Each row was made from one walk, in order. Every step used is in the known rows, and no mark comes twice. Write each row's walk.
Known rows
F H C L J W: [  3 -17 -17  19   8   8 -24  11 -23 -13 -29   3  27 -13  -7 -22 -25   8
  28  -3   2 -11   4  11 -13   9 -19   5   2   4 -31  13   2   7  -5  19]
M S D H F: [-11  -5  15  -8   0 -16  -5 -30  -3  31   8   0 -17  -3 -10  -3  10 -24
   7 -19   6 -11   5 -13  -8 -11   8 -45  19  23  39  -7   6 -12  12  25]
H F X: [ 11  -8  19 -19   3 -12  16   0   2  30 -13   8 -13   7  15   8  -8   1
  -7  24  20   7  11   8   7 -10 -24 -28  -7  17  -3  -9  10  13  11 -27]
L J W G D H: [-18   2   5   8  28 -20  -1 -13 -34 -10  25  18  10   5 -29 -20   8   1
  18 -15  12  13  14  16 -39  -3 -21   4  14 -12  23 -13 -14 -17  -3  10]
S D G K: [-30   9   6  27  39   7   7   5  11  19  27   4  -7  20   4   9 -11   4
   8 -18  21 -10  17 -45  -4  12  11  11 -26   4  30  -3  17   2  -9  16]
F H C B: [ 20  45  14 -30 -43 -18   1  -3  23 -20   3  12 -14  -9  23 -15  30  -7
 -14   3 -10  -4 -37  12  18  11  -1 -20   0   0   8 -16  21 -15 -11  17]
G D: [ -3   1 -23   5  11  12  27  12 -16   7   7  18   1  11  -3 -12  29 -10
  -9   4  -6  23  20   7 -12 -14  -7  12  10  -5  12 -19   7  -8 -21   4]
H F: [ -6 -25  13  -5   2  -6  -4  -8   7  33 -16   0 -13   5  -1   6   1 -15
   5 -11  -2  11  -2 -10  13 -20   8 -40  10  24  10   4   3  11   5   6]
M S D: [  6  22 -13 -13 -19  18  17  -5   4   1   1   7  -8 -18   5   8  17 -10
 -18  15  -6 -17  24 -12   7  15  27   3   9  18  21   2  18 -21   6  39]
F H: [  7  35   5 -34  -3 -11   3  10  -5 -25   0  26  27  -3   5 -25  11 -18
  14  28 -11   3  19  14 -21   5 -16 -16  -6  17  -5   0   3 -33   8   6]
J L C H F X P: [ 15   8  -4  -5 -23  -5  40  10  11  17 -25 -25  -1   0   0   8   1 -11
 -14  19  -8 -36 -11  17  -4 -18 -13 -14  21   0 -26  -7  10   1  -4 -43]
W J L C: [ 14  -7 -19   4  10  10 -26  14  19 -19   4 -18   4  11   8   2  -6  31
 -10  14   1  -4  15 -15  -7 -11   7  22 -19 -19 -16  -1  -7  -6  13 -24]
B C L J W G K: [-18  -7  -2  51  31  16 -13   5  11  10   2 -12  15   7   3  22 -13  15
   5 -10   9   9   9 -37  10   3  -9  23 -32 -12  -5  10  -9  35  -2   7]
H C L J W: [  2 -28 -19  26  10  14 -26  12 -19  -4 -30  -2  16 -10  -5 -12 -27  14
  21  -8   3  -7  -1   9  -3   7 -10   7   3   3 -29  15   1  19  -6  17]
L C H F X: [ 26  -2  22 -26   5 -18  19  -3   3  23  -2  14  -4   8  13  12  -6  -2
 -12  24  23 -10   7   8  -4 -17 -28 -20   5   9   7  -9   6  -2   2 -30]
B C H F X P: [ 21  10   2 -12 -30   0  42   6   6  22 -28 -22  -3   4   2   8  11 -16
 -16  14 -11 -32 -16  29   6 -25  -9 -16  19  11 -22  -2  16  20 -13 -33]
S M: [  9 -10  -4 -14 -23  -1  -4  20  12 -17  13  11  -5  -6  15  17   5  -1
  13   1 -29  17  -5   4  40  -8  31  11 -28   4  37  10   6  -9  12  30]
K G D S: [-30  29 -16 -18 -12   1  29  11 -26  -4   7   8 -17   0   8 -22  34 -14
  -9   3   9  12   4   2  15 -18   0   9 -10 -10  -1 -26  10   7 -16  17]
S D H F X P: [  6  17   4 -10 -23  -4  43   2   2  23 -17 -16 -13   4  -6   0   8 -11
  -8  17   0 -30  -1  22  -5 -12  -8 -23  21  13  -8  -8  21   1  -5 -23]
B C: [ 36  -2 -12  -8  -5  13 -13   5   7  -1 -15 -16   1  17  16  -9  22  11
 -11  -1 -20  -5 -25   7  17 -36  18   5 -26   4  -5  13  25  44  -3  -2]
L J W: [ -7 -32 -14  12  25   2 -25  20 -28  -6 -33  16  25  -8 -14 -10 -30  23
  17  -4   5   0  17  20 -11   7  -7   7   4  24 -24  16  -6  18  -8  30]
B C L: [ 37  12 -14   6 -10  37 -11  -1  15   9  -6 -45 -20   8  42  -1   7 -12
 -12  22 -20 -19 -27 -11  25 -21   5 -14 -21 -21  -8  27  22  26   2 -47]
S D H F X: [ 12   2  24 -18  10 -19  16 -18  -6  28   3   9 -17   8   6  -3  -6   1
   0  17  28  -6  16   4 -12  -6 -26 -32  -1  16  22 -14  14  -5  13 -17]
F H C: [ 19  20  -2 -16 -33  -7   0   1  10 -23   0  22  16   4  -4 -29  33 -14
  28 -12 -12   9 -24   2  -4  -7   2   4  -2  -5  -8 -22  18 -16  11  33]
B C L J: [ 23   2  -3   8  17  20 -35  -5 -16   3   0 -27 -24  26  35  -3   0  28
   6   3  -5 -28   9   4  17 -15   9  -1  -9 -17 -44   7   0  32  -7 -16]
M S D H F X P: [  0  23  -2 -14 -33  -3  42   3   4  25 -17 -16 -11  -7  -2   5  14 -19
 -16  19  -2 -34  -1  23   2  -9  -5 -21  22  14 -13 -11  18   3   0 -17]
D H C: [ 12   8   3  -8 -20 -10 -13 -10   9  -4  19  13 -10  15  -5 -20  31  -7
  24 -31  -3   8 -39   2  -4 -14  14  -4   6 -12  18 -23  14  -4  14  28]
B C H F: [ 21 -22  20  -9  -2  -9   1 -27   1  29 -11  -9  -3   5  -1   9   7 -26
   0 -25 -11 -13 -16  -4   2 -29   3 -34  22  20  21   9   1  11 -11   6]
M S D G: [-19   7  13 -11   2  -3  13  -4  -3  -8   7  -1  -9 -12 -10  -3 -12 -10
   8 -11  13 -25  -2 -13  -3  21  23   4  -3   9  16  13  19 -13   1   8]
C B: [  9  34  16 -31 -17  -9   1   7  20  -3   0   5 -29  -7  34   8  10   2
 -35  21  -8  -2 -19  15  26  12   6 -32   1  12  15   6  10  -2 -15  -5]
J L C: [ 20  -2 -27   3  14   1 -19  22  22 -18  -4 -11   8   9  11  -6  -1  23
  -8  17  -4 -12  -7 -21  -4 -24  11  12 -20 -23 -12  -1  10  -9  20 -27]
L C H F: [ 15 -16  18 -14   4 -14   1 -12   9  22  -1   8  -1   5  -3  13   4 -21
  -1 -12   2 -14  -8 -10  -3 -30   2 -29  26  13  23   2  -2 -11  -7  -1]
M S: [-12  21 -17 -28 -28  10  -1  18  13   7  -2  11   1 -23  22  20  24 -26
 -25  21 -16   2   2   9  26   6  20  -5   1  16 -12   1  -6   8  20  15]
D G: [-20  -5  23 -13  16 -11   1   9  -2  -7   2   3  -8   6  -5  -6 -21  -4
  18 -12  11  -4 -16   0  -3   7  12  -7  -9   6   4  18   8   3   0 -19]
K G D: [-12   6  -9   2  10  11  36  -3 -21  -5   2  24   1   2 -19 -29  24 -12
  -2 -16   9  10  19   7 -18 -21  -2  14  16 -17   9 -18  24   2 -15  -8]
G W J: [-20 -14  -3   4   5  22 -28  -6 -11   7  15   3   7   6  -7   7 -24  15
  -8  -2   4  34  29  20  -2  41  -1  24  -1  22 -21   4 -33  16  -5  -1]
P X: [ 22  -9  -5 -13   5   4  -4  15   9  30   7  15 -40   8  18  11  28  11
  -2  36 -16   8  -1  38   8  12  22 -38 -14  19 -18  10   1   5   5  12]
L C: [ 22  10 -17 -18   9   3 -14  34  22 -16   6  17   6  19  11  -3  16  21
 -15  25   7  -7  -8  -5   8 -37  16  16 -16  -9  -2   1  19  -2   4 -14]

Write each row's walk
[-30  22 -12 -10 -14  -2  27  14 -20  -5  10   1 -12   0   6  -1  32 -10
 -10  15   2  31   2  -3  20  -8  -5  15 -15 -11  -1 -22 -14   1 -14  21]
W G D S
[ 18  29  11 -21 -40 -10   0  -1  29  -8   1   3 -30  -4  27   0  27   1
 -23  -4  -9   1 -46   8  31   7  13 -18   3  -2  12 -12  21   3 -13  15]
H C B
[ -9 -22  -2  16   4  18 -17 -13   2  -2  -8 -40  -8  -5   7  12 -25  12
   3  -3 -16  16  37 -10 -12  33   0  -4  -4  -1 -17   6 -35  -6  18 -14]
W J L
[  3 -29   8   7   9 -11 -13 -26   1  23   1  -8   7   0 -12   9 -17 -14
   0 -23   0  -9  -1 -13 -12  -5  -6 -15  23   9   7   0 -19  -8  -1  -9]
G W J L C H F
[  9 -26  18  -3   4  -9  -7 -24   6  20   0 -11  -2   2  -6  17  -7 -14
   1 -19   0 -11   8 -14 -10 -14  -4 -24  25  10  14   2 -19 -13  -5  -5]
W J L C H F
[-18  -8 -19  -1 -32  -7  14  24 -10 -24  12   5   4 -21   1   8  14  -6
  12  -1 -20  29  -8   0  43  -6  11  33 -39  -8  34  -4  -4  -7  -4  50]
J W G D S M
[ 16  26   1 -17 -12  -7 -17   7  29 -17   6 -17 -22  -5  31   8   2  25
 -40  21  -1 -14 -10   0  15   9   3  -8 -12 -10   2  -1   2  -8  -9 -23]
W J L C B
[ -5 -16  18  21  -3  -5  -8  -5  -8 -33 -23   1  30 -21 -29   1 -23   9
  30  -4   6  16  -3  -2  -5  17 -17  16  -1 -13 -27  21 -20   1  11   8]
F H C L J W G
[-26 -22 -16  30   5  13 -20 -25  -7  -1  -1 -39   6 -20  -8   1 -42   7
   3 -17  -9   3  23 -16 -17  58   2  16  -7  -1 -23   3 -29  -6  22 -11]
M S D G W J L
[ 19  27 -11   6 -31  25  -4 -17  17   7  20 -27 -28  -5  26  -6  20 -31
   6   2  -9 -21 -30 -21  11   2   8 -14   5 -31  12  -1  19 -15  17 -12]
M S D H C L
[ -6 -27  17  28  -1   2 -10  -4  -4 -24 -26  -4  19 -17 -26  10 -25  15
  23  -9   6  19  -9  -5   5  14  -7  17   1 -14 -24  23 -20  13   9   7]
H C L J W G
[ 27   3   4 -13   8   0  -3  -7   5 -16  17  -3  11   2   6  16  -5  -3
  -9   6  -7 -22  11  -1 -24  -1  -4   8  20 -10  11   5 -22 -33  -7 -15]
W J L C H
[-15   7 -15 -15 -33  -4  17  18 -10 -21  22   9 -12 -12  13  -2  25  -9
   9  -6 -17  16  -5   2  45 -17  22  25 -35 -12  35 -14  11  -5  -3  41]
K G D S M
[-27   8  12  29  26   8   3   8  24  13  17   8   4  13   5  33   2   5
  -2  -2   8  27  16 -38  13   5   3  12 -25  -5  12  -1 -14  14   7  10]
W G K
[-21 -29 -10  35  15  12 -20 -27 -10  -3  -1 -39   3 -10 -12  -5 -48  17
  10 -20  -6   6  24 -17 -24  54   0  14  -8  -2 -17   6 -26  -8  16 -16]
S D G W J L
[-15 -21  -9  28  18   2  22   5 -28 -13  -9  17  23  -6 -34  -6   4   7
   5  -8   6  30  23   7 -19   0 -21  32  11 -13  -4  -7 -13   0 -19  12]
L J W G D
[-23  -3 -14  10  16   1 -10  -9 -14  -1  -4  27  23  -6 -21 -34 -27  -2
   2 -19   8   7 -26  10  -5  14   9  16   2   2 -20   3  19  22  18 -20]
K G W
[-15 -14  10   0  15 -19   0 -22 -12  34  11   6 -13  11 -15 -13  16 -24
  11 -24   6   9   3  -3 -16 -25  -9 -39  19  11  35 -17   2  -6   0   7]
G D H F
[-27 -16   7  10  11  16 -21 -16 -17   0  19  -3   4   5 -20   0 -37  16
   3 -15  16  18  27  11 -12  51   2  30  -2  18 -11   8 -23   7 -10  -2]
S D G W J
[-26 -11   7   3   4  21 -22 -17 -14  -1  10   8   7   0 -18  -5 -28  13
  -3 -15  15  25  28  20  -5  36   2  26   4  13 -23   5 -21  22  -1 -10]
K G W J
[-24  26 -26 -17 -11   2  23  22 -22   5  11   4 -17   6  19 -11  37 -12
 -13  16  -2  21   5   3  18 -14  -3   8 -14  -3   1 -28  -2   1 -20  25]
G D S
[-11 -25  18  13   2  -2   5   7   2 -22 -31   8  30 -25 -33  15 -26   4
  11   4   3  33  -5  -1  -1  14  -8  10  -1   5  -1  33 -18   6  12   4]
J W G
[  6 -19  26 -13   2 -12   7 -22   0  31  -6   5  -6   0  -3  16  -1 -32
   4 -18  -5  -4  -2  -5  -2 -14   0 -42  35  24  25   6 -10  -9  -6   7]
C H F
[  8 -11 -29  14  14   8 -32  12  14 -17   6 -15  14   9   2  -6 -15  32
 -11   9   1  -2   6 -14  -9  -1   4  31 -21 -19 -23  -3  -7  -3  15 -27]
G W J L C
[  4   9   1 -11 -27   0  40  16   8  26 -29 -15  -9   3   2   8   7 -12
 -13  22  -6 -19  -6  26  10 -16  -8 -21  17  14 -27  -5  15  16  -5 -32]
H F X P
[ 31   6  -1 -13  10  -6   3  -2   7 -16  12   1  14   1   9  11  -2  -8
  -8   7 -11 -27  -5  -5 -23 -11  -1   2  20 -13  15   6 -10 -35  -1 -16]
J L C H
[ 14  13   2   4   2   9 -29  -6 -15  -7   8  -8 -17  20  26 -12   5  16
  24  -2  -2 -20   9   1   7  -1   1  -1   2 -22 -44 -10  -3   2  -1   2]
F H C L J
[ -5  12   7  -2 -22  -9  48   5  -2  18 -16 -15  -5   2 -15   3  13 -15
  -8  13   1 -12  -4  25  -6 -16 -19 -14  21   0 -16 -13   7   6  -7 -34]
W G D H F X P
[-14 -19 -11  25  11   5  31   8 -18 -11 -11  16  26 -12 -35  -5   7  -6
   1  -3   2  37  13   2 -17  -1 -21  27   8 -10  10  -1  -8  -5 -15   6]
J W G D
[ 20   0  -6  -4  12  -1  -9  -9   1 -13  20   0  21   0   0   9 -15  -2
  -9   0  -6 -20   2   0 -26   8  -6  18  18  -9   4   4 -23 -29  -4 -18]
G W J L C H
[-33  -9   5  43  36   5  -8  11   8   9   3  11  19   5  -8  25 -16  18
   9 -11  14  21  23 -32   3  11  -6  21 -22   0  -1   3 -18  22   1  25]
L J W G K
[ 33  15   6 -29   7  -5   6   7   7 -14  19  22  12   8   9  12  10 -10
 -12  13  -3 -24  -5   7 -15 -20   2   4  22  -3  21   7  -5 -29 -13  -8]
L C H
[  4 -13 -22  19  19   6 -25   2   9 -21  10 -20  11   7  -9 -11 -25  34
  -4  -1  12 -16   7 -24 -18   7   8  36 -21 -21 -13   0   2 -11  11 -25]
S D G W J L C
[ 21  38   3 -32 -13 -12  -8  20  31 -16   8   9 -21   1  34   4  17  18
 -43  30   2 -15 -26   8  25 -10   8 -12 -10  -3  12   0  21  -4 -16 -15]
L C B
[  5  23  10 -16  16  -9  -1 -20 -12  -2  30  11 -14  10  -6 -17   9  -2
  10  -1   6 -14  13   0 -29   4   9 -21  12   9  52  -3  13 -36   9  21]
S D H
[  0  -8  -4  18  -8 -13  -7 -15 -14 -14  14  15   7   9 -29 -27  27   3
  33 -45   6  15 -25   5 -19 -10  -3  20  12 -24   7 -31   4  -2   0  39]
L J W G D H C
[-29  -5   2  48  34  14  -8   8  10  12   5  -3  13   3   1  27 -19  11
   7  -4  13  15  19 -38   7  13 -10  17 -23  -9  -3   9 -17  21   2   8]
C L J W G K
[-10 -25  18  23  11   2 -10   0  -9 -22 -26  -4  19 -19 -23  15 -33  16
  17   3   6  18   4  -2   2  17 -11  11   0  -7 -22  32 -25  11   8  -4]
C L J W G
[-14 -29  20  17  12  -7  -8   3 -12 -25 -28   9  26 -16 -32  13 -29  22
  19  -3   8  25   8   5  -2  15  -7  16   2   3 -20  27 -27  12   7  12]
L J W G
[ 13  45  10 -25 -44 -17  -1 -17  23  -8  18   4 -32 -14  22  -6  35  -7
 -23  -8  -5 -16 -41   6  19  14  14 -20   9  -3  30 -20  22 -14  -6  30]
M S D H C B
[-30 -14 -13  14  27 -10 -19   3 -15   4   7  15  23   1 -17 -25 -40  -1
   9 -18   6   8 -38   6  -7  29   5  18 -12   9 -17   9   6  14  10 -23]
D G W
